Each row was made from one path, in order. Every step used is in the known rows, and no mark comes twice. Write each row's path.
Known rows:
pamudol, tesavub: [-17.0 -35.9  -9.8   8.6  -9.1 -13.5   0.2 -13.8 -26.9   1.1   5.9   7.0
  17.4 -15.9   0.0   9.4  35.6  23.4   4.9  13.0 -19.3]
linarav, kimen, tekigeg, tesavub: [  5.5 -10.0  50.8  29.8  -6.1   0.8   9.5  17.7 -18.0  -5.0  -1.0 -23.9
 -23.3   1.8   3.4 -33.5 -19.9 -14.3   7.2   3.9  -5.7]
kimen, pakez, tesavub: [ -7.6  -8.1 -35.5  -8.2  -8.0  -4.1  -5.9 -33.1 -20.4   4.5  -5.2 -18.0
 -17.9 -13.3  -2.0  11.3  38.6  35.9 -24.3 -27.4  -7.9]
tekigeg, tesavub: [ -3.8 -22.5  31.4  33.9  -2.6  -6.8  10.7   1.0 -17.7  -7.7  -5.7  -3.2
 -18.0  16.7  -4.9  -7.5  23.1   2.5   5.7   8.8  -1.6]
kimen, pakez: [  6.1   1.5 -17.8 -17.3  -1.0   5.4  -3.4  -5.9 -29.2  -1.1  -5.5  -7.8
   7.5   1.4   2.1   8.6   8.0  33.5  -3.9  -7.0  -5.8]
tesavub, pamudol: [-5.7 -5.5 -3.9 -7.0  9.5 -7.8  2.6 -1.1 32.8  3.9 -3.5  6.8 26.6 25.7
  1.8  5.4  3.7  9.5  1.3 18.9 -3.3]
kimen, tekigeg, tesavub, pamudol: [  4.8 -15.2  25.7   9.0  12.4  -4.4   5.5   5.9  25.3   6.3   1.7 -15.9
   0.1  23.1   0.5 -25.9 -19.6   3.7 -20.8  30.3   2.2]
pamudol, tesavub, linarav: [ -2.4 -20.4 -20.0 -18.5  -9.2   0.8   6.9  10.9 -14.1   3.2   7.5  29.5
  11.9   3.3  -5.9  25.6  13.3  -1.1  -4.3  13.2  -9.9]
nedoz, kimen, tekigeg, tesavub, pamudol: [  4.6 -30.3  42.0  12.2  19.6   0.8  -3.7 -10.0  28.4  -6.9   8.5 -13.0
  -1.2  30.0   5.2 -27.5 -29.6  -3.6 -20.8  36.3   5.8]
linarav, varik: [ -5.9   8.7   7.2 -13.9 -14.3   1.2   2.9  11.6  -3.5  -9.0 -14.3   8.9
   4.5  -5.2   3.7  -1.7  11.2  -4.9  21.5   4.8   0.6]
nedoz, kimen, linarav, varik: [  9.0   0.4  -1.8 -17.4   5.8  12.1 -14.2  -7.6   7.0 -28.3  -4.7  17.6
  -0.3 -24.3  13.4   6.6  -7.3 -29.2  16.7  15.0  21.7]
pakez, tesavub: [-19.2 -22.1 -15.9  13.3  -6.1 -15.0   5.2 -31.7  -5.4  -2.9  -6.8   2.5
 -12.4 -19.2  -6.6   3.7  51.6  12.6  -5.4 -17.0  -6.2]
pakez, kimen, tekigeg, tesavub, linarav, varik: [ 10.3  18.8   8.3  13.7 -13.7  18.3   8.6  23.4   6.6  16.2  -7.5   4.9
 -28.2   2.8  -2.5 -13.8 -23.2 -22.4  -7.7  -5.7  15.2]
pakez, kimen, pamudol, tesavub, linarav, varik: [ -1.6  30.9 -32.5  -9.9  -4.0   2.0  -6.7   5.8  12.4  20.3   1.6   3.7
   7.3 -12.3  -5.8  16.0  -0.6  -3.8   5.5 -11.3   7.7]
kimen, nedoz: [ -3.7  16.9   2.7  -3.8  12.0 -12.5   1.5   2.2  -3.1  -3.1   3.2  21.9
  37.4 -17.9   0.9 -10.8   7.8  25.1  -3.7  22.3   9.0]
nedoz, kimen, pakez, tesavub: [ -8.1 -25.8 -17.0  -3.0   1.5   1.0 -15.8 -50.7 -15.0 -10.3   2.5 -13.8
 -20.6  -7.5   2.7   8.6  27.1  31.0 -24.0 -20.5  -2.7]
tesavub, tekigeg: [ -4.8  -7.8 -11.1   3.8  -5.2   2.8   1.7  -9.1   0.7   6.8  -0.6  23.6
  -0.1   2.9 -11.9 -12.9  10.2 -26.3   3.8  23.0  -9.9]
pakez, kimen, tekigeg, tesavub: [  0.5 -16.2  18.3  66.5   0.9  -1.0   8.4 -15.4 -13.3  16.7  -1.2 -14.8
 -23.0 -14.0  -2.8 -36.6   7.9   8.1  -4.1  -4.4   3.1]
kimen, pakez, tesavub, linarav, varik: [  4.7  25.2 -35.3 -49.0 -21.2  16.2  -1.7  11.8  -1.2   4.4  -9.6   1.9
 -26.5   5.5  -2.5  25.1   3.0   0.6 -23.3 -22.7   5.9]
pamudol, tesavub, linarav, kimen: [ -4.1  -2.7  -0.1  -9.2 -19.1   3.3   5.0  27.1 -12.4   4.8   7.1  14.0
   5.0  15.1   1.4  25.7 -10.1 -16.9  14.1  -5.5 -17.3]
nedoz, kimen: [ -6.2 -38.1  26.8  14.5   9.7  -0.4  -5.3 -24.3  -5.3 -26.0   2.5  18.2
  16.0   2.9   5.6  -5.2   9.6  -5.2  19.9  15.1   1.0]

Which path is each row?
[ 18.3  -8.7  22.2  -7.7   1.3  11.8  17.3  27.8  -6.4  -3.7   1.1  12.4
 -19.0   8.3  -7.3 -13.4 -20.6 -23.2 -16.3  17.0   6.1]  kimen, tekigeg, tesavub, linarav
[ -5.6 -14.4  20.8  15.9   7.3  -8.3   5.4   2.1  26.6   5.5  -2.5  -9.7
  -1.6  45.5  -1.2   0.3   2.8   4.3  -8.2  21.9   0.8]  tekigeg, tesavub, pamudol
[  4.3   6.6 -18.5 -43.9 -14.3  21.2 -11.3  -4.8   2.0  -9.2  -3.1   6.1
 -25.2  12.7   3.4  22.2  -7.5  -5.6 -22.7 -15.6   9.8]  nedoz, kimen, pakez, tesavub, linarav, varik
[  7.1   5.0   0.8 -14.1  -8.4   6.6   8.9  15.8   3.6   0.0   1.1   0.1
 -15.5 -17.9  -1.2 -11.8 -19.1 -24.4  -8.9 -14.9  -5.4]  pakez, tesavub, linarav, kimen, tekigeg
[-10.1   4.4   1.3   1.9   7.1 -20.1  -8.3  -3.4  -9.7  -1.5  10.8 -28.3
  24.0 -15.8  -0.5   4.5   7.5  12.7  22.7  -3.2 -14.5]  linarav, kimen, pamudol, tesavub
[ -8.8 -28.4   5.9   1.8  24.1 -17.3 -17.0 -32.8  -6.1 -17.5  17.8 -12.8
  29.3 -19.9  -1.0  -1.1  11.8  12.9  10.7  17.9  -4.4]  nedoz, kimen, pamudol, tesavub
[ 16.3  11.2  14.8 -18.8  -3.7  12.7  10.5  35.2  -1.6  -4.2   0.6  10.4
   4.9  -7.1   2.1 -15.3 -39.7 -32.0   7.4   2.5  -4.4]  tesavub, linarav, kimen, tekigeg
[ 10.0 -22.5  -5.7   0.4  23.3   5.2 -11.0 -25.8   1.9 -28.7   3.8  23.8
   6.4 -27.9  10.0   8.0   2.1 -22.8  13.4  16.1  16.7]  nedoz, kimen, linarav
[  4.9  15.5  -3.1  -7.7 -11.5   7.6  -6.0  10.3 -27.0   1.8  -5.1 -20.3
  -1.2  12.7   8.2  10.8 -10.8  20.0  10.7 -21.8 -11.9]  linarav, kimen, pakez
[ 13.8  34.8  27.3  -1.1  16.8  -1.9   5.0  32.0  14.4  -7.3   1.6 -16.2
  -5.1  24.0  -8.8   4.2 -29.2 -29.9  17.6 -10.5   8.9]  tekigeg, tesavub, linarav, kimen, pamudol
[  5.5  42.5  10.4 -17.3   1.3   1.4   3.6  37.7   6.7   2.0   6.5  26.5
  29.6   8.1   2.1   5.9 -27.9  -7.6   1.0   7.6   9.6]  tesavub, linarav, kimen, nedoz
[ -9.0   5.9 -22.5   0.7 -17.3  -1.5  -6.7 -19.7 -19.5   6.7  -4.9 -29.4
 -24.0  -0.2   2.3  13.0  21.0  26.8 -10.8 -42.2 -12.5]  linarav, kimen, pakez, tesavub
[  1.9  26.1 -36.2  18.8  -4.9   7.6  -6.5  -9.4   8.0  10.9 -12.6  11.7
  -9.1 -36.8   7.2   7.9  10.7  -9.5  17.8 -15.1  19.6]  pakez, kimen, linarav, varik
[ -0.6  -8.1   9.8  46.0   9.9  -2.5   2.5 -11.4  32.1  27.0   1.1 -18.8
  -8.3  19.6   0.7 -26.1 -11.8  14.7 -19.2   9.5   5.6]  pakez, kimen, tekigeg, tesavub, pamudol
[-10.1  14.4 -26.7 -12.6  -5.8  -4.2 -10.8 -14.0  24.2  17.3  -1.2 -33.0
  -8.2  31.4   5.6  18.1  -0.6  29.2 -23.9 -24.6  -9.4]  linarav, kimen, pakez, tesavub, pamudol
[  5.4  -1.3  25.1   2.9  -4.6   1.2   5.2  16.1 -12.3  -5.7  -1.3  -8.4
   8.0 -22.4   6.4 -31.2 -23.4  -9.6  17.9   2.4  -9.7]  linarav, kimen, tekigeg
[  5.4   2.6 -20.3 -31.4  14.0  -6.6   0.5  10.1   2.0   0.4  12.1   9.7
  23.0  -9.1 -11.4  19.5   0.4  -3.3  -2.3  10.7  -1.5]  kimen, pamudol, tesavub, linarav
[ -4.6   8.8  -6.6  -3.7 -17.6   3.1   8.2  12.9   5.7   2.0  -2.9  10.8
 -18.9  14.3  -3.2  19.9   4.1 -25.1   5.3 -28.9  -6.3]  pakez, tesavub, linarav, kimen
[-11.6  26.0 -17.0  46.5   9.3 -11.4  -3.4 -19.2   4.6  23.6   3.1  18.3
  32.2 -25.9  -0.9 -12.7  17.4  36.5  -1.8  -1.7  12.7]  pakez, kimen, nedoz
[ 13.3  41.3   8.2 -22.9  17.4  -3.0   3.6  28.6  19.7  -7.8   1.3  -2.7
  17.4   5.9  -7.0   8.4 -26.8 -27.9  27.1 -12.9   5.0]  tesavub, linarav, kimen, pamudol
